What can hang from each mark
k268: k414 k594
k716: k414
k414: k268 k502 k716 k829
k829: k414 k716
k502: k305 k414
k594: k268

Known rows, with every way that one mark hangs from another
k268[k414 k594]: [-0.27  3.91  0.27  0.59 -3.27 -3.41 -0.82 -0.88  2.30  3.73 -1.20 -0.59
  0.29  2.01 -5.59 -0.19 -0.94 -0.07  1.21  0.07  3.48 -1.59  0.91]
k594[k268[k414[k502 k716 k829]]]: [ 1.17 -4.47 -0.73 -0.37 -2.51  4.05 -0.44 -1.34 -0.61  0.58 -3.90  0.01
  0.63 -0.55 -0.86  4.62 -0.50 -0.98 -0.08  1.57  2.29 -0.32 -0.93]
k716[k414[k268 k502[k305] k829]]: [ 0.45 -3.72  0.07 -0.15  2.82  0.66  0.48  0.76 -0.14 -1.94  2.13  0.15
  0.91 -2.77  0.67  0.66 -1.20 -2.13 -1.48  2.41  0.21  0.20 -1.92]
k829[k414[k268 k502]]: [ 0.18  2.19  0.50  0.97  5.25 -0.89  1.40  2.23 -4.93 -2.08 -0.27  0.00
 -0.54 -0.23 -1.10 -5.16 -0.46 -0.56  0.57  3.60 -2.80 -0.34  0.40]
k502[k305 k414[k268 k716]]: [ 0.46  0.30 -0.86  0.32 -3.37 -3.84 -0.42 -0.66  2.87  2.37  1.90 -0.28
 -0.29  5.58  2.47  2.13  0.99  1.81 -0.02 -0.92 -2.35 -2.87  0.44]
k716[k414[k502]]: [ 0.14 -4.03  0.29 -1.03 -1.69 -0.78 -0.71  0.29 -1.40 -0.83  1.41  1.85
 -0.09 -2.88  0.53  1.59 -1.77 -3.24  1.48  0.72  3.80 -0.23 -0.12]
k594[k268[k414[k716 k829]]]: [ 1.07 -3.26 -0.78 -0.12 -4.86  0.62 -0.64 -1.42  0.43  2.46 -3.92 -0.64
  0.72  1.01 -1.26  5.49 -0.09  0.48  0.11  1.63  0.82 -1.74 -0.21]
k268[k414[k502 k716] k594]: [-0.83  0.77 -0.25  0.17 -4.65  3.36 -1.31 -2.41  1.58  1.15 -1.32  0.61
 -0.54  1.59 -0.72  1.05 -1.41 -0.19  0.22 -1.74  6.22  0.73 -0.01]
k594[k268]: [ 1.29 -0.94 -0.94 -1.47 -3.24 -3.22 -0.24  0.52 -0.14  2.62 -2.28  0.40
 -0.09 -0.01 -3.52  2.59  2.70  0.06  2.01  1.19 -0.91 -2.65  1.96]
k829[k414[k268 k502[k305]] k716]: [ 0.66 -0.59 -0.25 -1.14  6.20 -1.49  1.32  0.88 -3.11 -1.05  1.15 -1.30
  0.58 -0.28  1.39 -3.77 -0.56 -0.76  0.05 -0.41 -1.92  1.85  0.42]
k716[k414[k268[k594] k502 k829]]: [-0.97 -1.63  0.71  0.52  0.87  0.79 -0.33  0.91 -1.06 -3.13  0.63  0.47
  0.46 -4.70  0.55 -0.79 -1.08 -1.30 -0.63  1.08  1.27  0.59 -1.34]
k268[k414[k829] k594]: [-0.18  3.54  1.18  0.98 -0.49 -2.60 -0.58 -0.81  2.74  2.94 -1.96 -1.31
  1.27  0.05 -5.39  1.28 -1.67 -0.19  0.24  0.41  1.00 -0.53 -0.36]
k414[k268 k502[k305]]: [ 0.92  0.46 -0.88 -0.26  4.00  1.78  1.33  1.13  0.30 -0.09  2.09  0.43
 -0.54  1.02 -2.41 -3.04  2.20 -0.91 -0.94  1.06  0.15 -0.48  0.28]
k414[k268 k716 k829]: [-0.36  0.28  0.00  1.04 -0.59  2.22  0.36  0.54  0.15 -0.80  0.11 -0.03
 -0.79  0.12  2.15  0.10  1.70  2.13 -1.54  0.35 -3.08 -0.41 -0.41]
k716[k414[k268]]: [-0.28 -1.61 -0.49  0.30 -2.16 -3.08 -0.13  1.50 -1.40 -0.49  1.88  0.73
 -0.49 -0.65  0.15 -0.72  0.08 -0.64  0.63  2.48  1.29 -2.55  0.20]
k414[k268[k594]]: [-0.81  4.74 -0.25  0.64 -0.67 -2.45  0.31  1.29  0.78  0.64  0.44  0.00
 -0.80  1.02 -3.02 -3.71  2.96  1.81  0.32 -0.02 -0.24 -1.75  1.51]
k829[k414]: [ 0.34  2.89  0.93  0.19  1.46 -6.17  0.39  1.01 -2.19  1.55 -0.97 -0.48
  0.00  0.75 -2.42 -0.63 -1.52  0.07  2.16  2.63 -3.59 -0.88  1.40]
k716[k414]: [ 0.09 -2.16  0.03 -0.91 -4.03 -4.46 -0.98  0.21  0.04  1.08  1.36  1.06
 -0.12 -1.44 -0.23  2.48 -1.21 -1.74  1.89  1.07  2.05 -1.61  0.52]
k594[k268[k414[k716]]]: [ 0.93 -2.62 -1.65 -0.57 -7.19 -0.16 -0.82 -1.53  0.10  3.10 -3.33 -0.01
 -0.25  2.74 -1.55  4.05  0.80  0.42  1.07  1.29  3.34 -2.49  0.78]
k414[k502 k716 k829]: [ 0.07 -2.35  0.67 -0.62  0.08  5.08 -0.26 -0.70  0.23 -1.13 -0.42  1.27
 -0.44 -2.41  2.17  3.19 -0.34 -0.62 -0.57 -1.49 -0.69  2.13 -0.69]
k414[k268 k502[k305] k716]: [ 0.08 -1.12 -1.57 -0.46  0.08  4.53  0.70 -0.45  0.63 -0.64  2.02  0.84
 -1.39  2.60  2.26 -0.61  2.26  0.62 -1.70 -0.83  1.67  0.52  0.03]
k414[k268 k502[k305] k716 k829]: [ 0.22 -1.85 -0.50  0.03  2.64  5.63  0.88 -0.20  1.31 -1.46  1.27  0.04
 -0.24  0.23  2.50  1.00  1.40  0.59 -2.80  0.06 -1.26  1.59 -1.24]

Rows
[-0.58  2.18  0.89  0.86  4.54  2.88  0.75  1.56 -0.16 -2.27 -0.18  0.12
  0.21 -3.31 -2.18 -3.40  1.39 -0.07 -1.16  0.04 -1.64  1.09 -0.57]
k414[k268[k594] k502 k829]
[-0.75  3.22  0.34 -0.43  2.12 -5.30  0.41  0.90 -2.38 -0.48 -0.36 -1.62
  0.44 -0.53  1.24 -4.14  0.23  1.57  1.30 -1.01 -2.21  0.64  1.56]
k829[k414[k268[k594]] k716]
[-1.29  1.05 -0.80  0.18 -1.83  4.76 -0.19 -0.37 -0.19 -1.95  0.41  1.28
 -1.76  0.45  2.18 -2.31  2.34  1.74 -0.83 -2.16  2.75  0.96  0.59]
k414[k268[k594] k502 k716]
[ 0.52  0.38  0.79  1.06  5.99  3.84  1.44  2.10 -1.63 -2.41  0.35  0.40
 -0.08 -3.28 -1.89 -2.86  1.16 -1.11 -1.21  1.94 -2.67  0.34 -0.89]
k414[k268 k502 k829]
[-0.44  0.70 -0.83 -0.42 -3.51  2.36 -1.09 -3.08  3.42  2.43 -0.45 -0.07
  0.03  3.54 -1.20  2.15 -1.35  0.04 -0.42 -2.30  6.21  1.05 -0.29]
k268[k414[k502[k305] k716] k594]
[-1.49  2.57  0.09  0.81  0.40  0.49  0.15  0.12 -3.45 -2.51 -0.97  0.02
 -1.18  0.90  2.90 -3.38 -0.13  1.99 -0.08  0.55 -0.67  1.33  0.53]
k829[k414[k268[k594] k502 k716]]
[ 0.72 -2.02 -0.97 -0.47 -2.25  3.11 -0.41 -2.28  1.94  2.49  0.06  0.20
 -0.22  3.56 -0.95  2.53 -1.53 -1.30 -0.56 -0.34  5.58  0.33 -0.57]
k268[k414[k502[k305] k716]]
[ 0.39  1.78  0.73  0.13  1.82  0.51 -0.15 -1.47  3.60  2.24 -0.89 -1.18
  1.82  0.05 -5.12  1.44 -2.14 -1.66 -0.93 -0.28  2.39  1.42 -1.28]
k268[k414[k502[k305] k829] k594]
[-0.83 -3.68 -0.40 -1.64 -0.95  0.22 -0.75  0.27 -1.18 -2.49  1.91  0.56
  0.29 -3.95  3.04 -1.62 -0.15 -1.61  1.01 -2.97  4.38  1.35  0.26]
k829[k716[k414[k268[k594] k502]]]
[-0.53  0.71 -0.03  0.91  2.09  1.54  0.80  0.76 -4.70 -2.67 -0.61  0.40
 -1.26  1.10  3.14 -3.17 -0.38  0.95 -0.13  1.97 -1.39  0.66  0.23]
k829[k414[k268 k502 k716]]
[ 1.07 -2.26 -0.13 -1.32  6.75  3.61  1.43  0.93  0.70 -1.28  1.81 -0.81
  1.21 -2.70  0.35 -1.70  1.10 -1.31 -1.74 -1.87 -1.86  2.29 -0.86]
k414[k268 k502[k305] k829[k716]]
[ 0.85 -2.25 -0.07  0.08 -0.05  4.02 -0.14 -2.31  2.32  1.76 -0.51 -0.52
  0.71  1.24 -0.63  3.59 -2.29 -1.48 -1.62  0.19  2.48  1.38 -1.79]
k268[k414[k502[k305] k716 k829]]
[-0.74  4.24  0.66  1.12  3.64 -2.01  0.83  1.36 -3.81 -2.08 -0.73 -0.28
 -0.35 -0.26 -1.34 -5.47 -0.32  0.50  0.55  2.35 -1.85  0.47  0.67]
k829[k414[k268[k594] k502]]
[-0.12  1.33  1.21  0.38  0.23 -5.01 -0.56  0.85  1.50  0.16  0.25 -1.33
  1.33 -1.78  1.10 -0.57  0.14  0.89  0.97 -2.97 -4.45 -0.98  0.34]
k502[k414[k268[k594] k829[k716]]]
[-0.46 -0.16  0.64 -0.67  4.79  3.30  0.48  1.06 -0.17 -2.63  0.35 -0.42
  0.64 -4.94  0.62 -3.47  1.29 -0.28 -0.78 -3.13 -1.06  2.62 -0.24]
k414[k268[k594] k502 k829[k716]]
[-1.44  2.92 -0.93  0.55 -4.63  0.34 -0.47 -0.33  0.93  0.13  0.34  0.49
 -1.64  2.29  1.72 -1.25  2.96  3.47 -0.36 -1.88  0.93 -0.94  1.33]
k414[k268[k594] k716]
[-0.90  1.02 -1.30 -0.51 -1.02  3.32  0.06 -1.18  2.11 -0.44  1.60  0.58
 -1.05  2.36  1.88 -1.01  2.38  1.84 -1.63 -2.48  2.65  1.27  0.29]
k414[k268[k594] k502[k305] k716]
[ 0.02 -0.11  0.75  1.64 -2.27 -1.89 -0.44  0.45  0.43 -0.14  0.04 -0.20
 -0.03  1.16  3.12  2.00  0.14  1.49  0.02 -0.29 -4.60 -2.22 -0.42]
k502[k414[k268 k716 k829]]
[ 0.80 -0.50 -0.45 -0.87 -5.34 -5.40 -1.21 -1.75  4.05  3.77  1.55  0.07
  0.14  5.06  1.84  5.74 -0.37  0.91  1.36 -2.64 -1.67 -1.94  0.74]
k502[k305 k414[k716]]
[ 0.25 -0.38 -0.05 -0.97  0.76 -0.72  0.11 -1.10 -1.33  0.33  0.01  0.01
 -0.27  2.22  2.21  1.74 -1.80  0.15  0.40  0.46 -0.83  1.82  0.19]
k829[k414[k502[k305] k716]]
[-0.66  1.46  0.36 -0.62  4.48 -1.31  0.48  1.08 -3.73 -2.41 -0.24 -0.94
  0.24 -1.94  1.48 -5.21 -0.25  0.08  0.93 -1.25 -0.60  2.22  0.91]
k829[k414[k268[k594] k502] k716]
[-0.28 -0.09  0.51 -0.19  0.26  0.15 -0.18 -0.40 -3.45 -1.15 -1.06  0.78
 -0.85  0.40  2.76  0.38 -1.90 -0.12  1.13  0.44 -0.68  1.63  0.53]
k829[k414[k502 k716]]
[ 1.62 -1.67 -0.25 -0.01 -1.69 -1.82 -0.11 -0.02  0.24  2.91 -3.77 -1.02
  1.42 -0.33 -5.12  3.24 -0.15 -0.84  0.72  3.28 -0.23 -2.56 -0.10]
k594[k268[k414[k829]]]
[ 1.56  0.95  1.13 -0.26  0.69 -7.02 -0.44 -0.17  4.19  3.59  0.84 -1.02
  1.95  1.42 -1.94  4.69 -1.38 -0.72  1.05 -0.36 -5.26 -1.66 -0.25]
k502[k305 k414[k829]]
[-0.12  0.37 -0.23  1.05 -4.67 -2.83 -0.69  0.41 -0.04  0.58  0.77  0.46
 -0.99  3.15  3.06  0.30  0.91  1.66  0.91 -0.72 -2.21 -3.38  0.75]
k502[k414[k268 k716]]
[-0.72  3.02 -0.14  0.35  1.72  1.75  0.44  1.30 -0.78 -1.59  0.55  0.88
 -0.97 -0.89 -2.30 -4.74  2.15  0.12 -0.07 -0.32  1.42 -0.09  0.77]
k414[k268[k594] k502]
[-1.08 -1.15 -0.22  0.13 -1.30 -0.05 -0.50  0.79 -1.20 -2.35  1.50  1.19
 -0.36 -2.50  0.52 -1.97 -0.36 -1.31  0.39  0.73  4.20 -0.35 -0.09]
k716[k414[k268[k594] k502]]
[-0.88  1.91  0.93  1.45 -3.32 -3.29 -1.01 -0.24  1.89 -0.09 -0.23 -0.43
  0.17  1.12  3.14  1.59  0.24  2.59  0.04 -1.91 -4.04 -1.71 -0.07]
k502[k414[k268[k594] k716 k829]]
[-1.56  4.37 -0.07  1.11 -1.53 -2.99  0.04  0.12 -2.18 -0.71 -1.10 -0.70
 -1.02  2.73  2.39 -2.16  0.29  3.52  0.28  0.91 -2.19 -0.29  1.11]
k829[k414[k268[k594] k716]]
[ 1.54 -0.75  0.56  0.16  3.61  1.80  0.66 -0.73  2.15  2.17 -0.58 -0.94
  1.56  0.05 -4.73  1.68 -2.28 -2.78 -0.82  1.91  1.31  0.54 -1.56]
k268[k414[k502[k305] k829]]
[-0.11 -1.86  0.43  0.82  0.25 -2.19  0.12  1.63 -0.93 -1.22  1.12 -0.06
  0.52 -3.24  0.40  0.68 -0.81 -0.85 -0.18  2.96 -1.13 -1.49 -1.05]
k716[k414[k268 k829]]
[ 0.85 -3.22  1.21 -1.94  4.39  2.97  0.22  0.61 -0.15 -0.97  0.31  0.29
  0.99 -5.19  0.32  1.00 -0.59 -2.54  0.66 -3.06 -1.05  2.86 -0.33]
k414[k502 k829[k716]]
[ 0.57 -2.46  0.10 -1.38  0.84  4.24  0.01 -1.52  2.72  0.35  0.76  0.52
  0.08 -0.55  1.68  4.41 -0.17 -0.44 -1.29 -1.79 -0.90  2.57 -1.01]
k414[k502[k305] k716 k829]
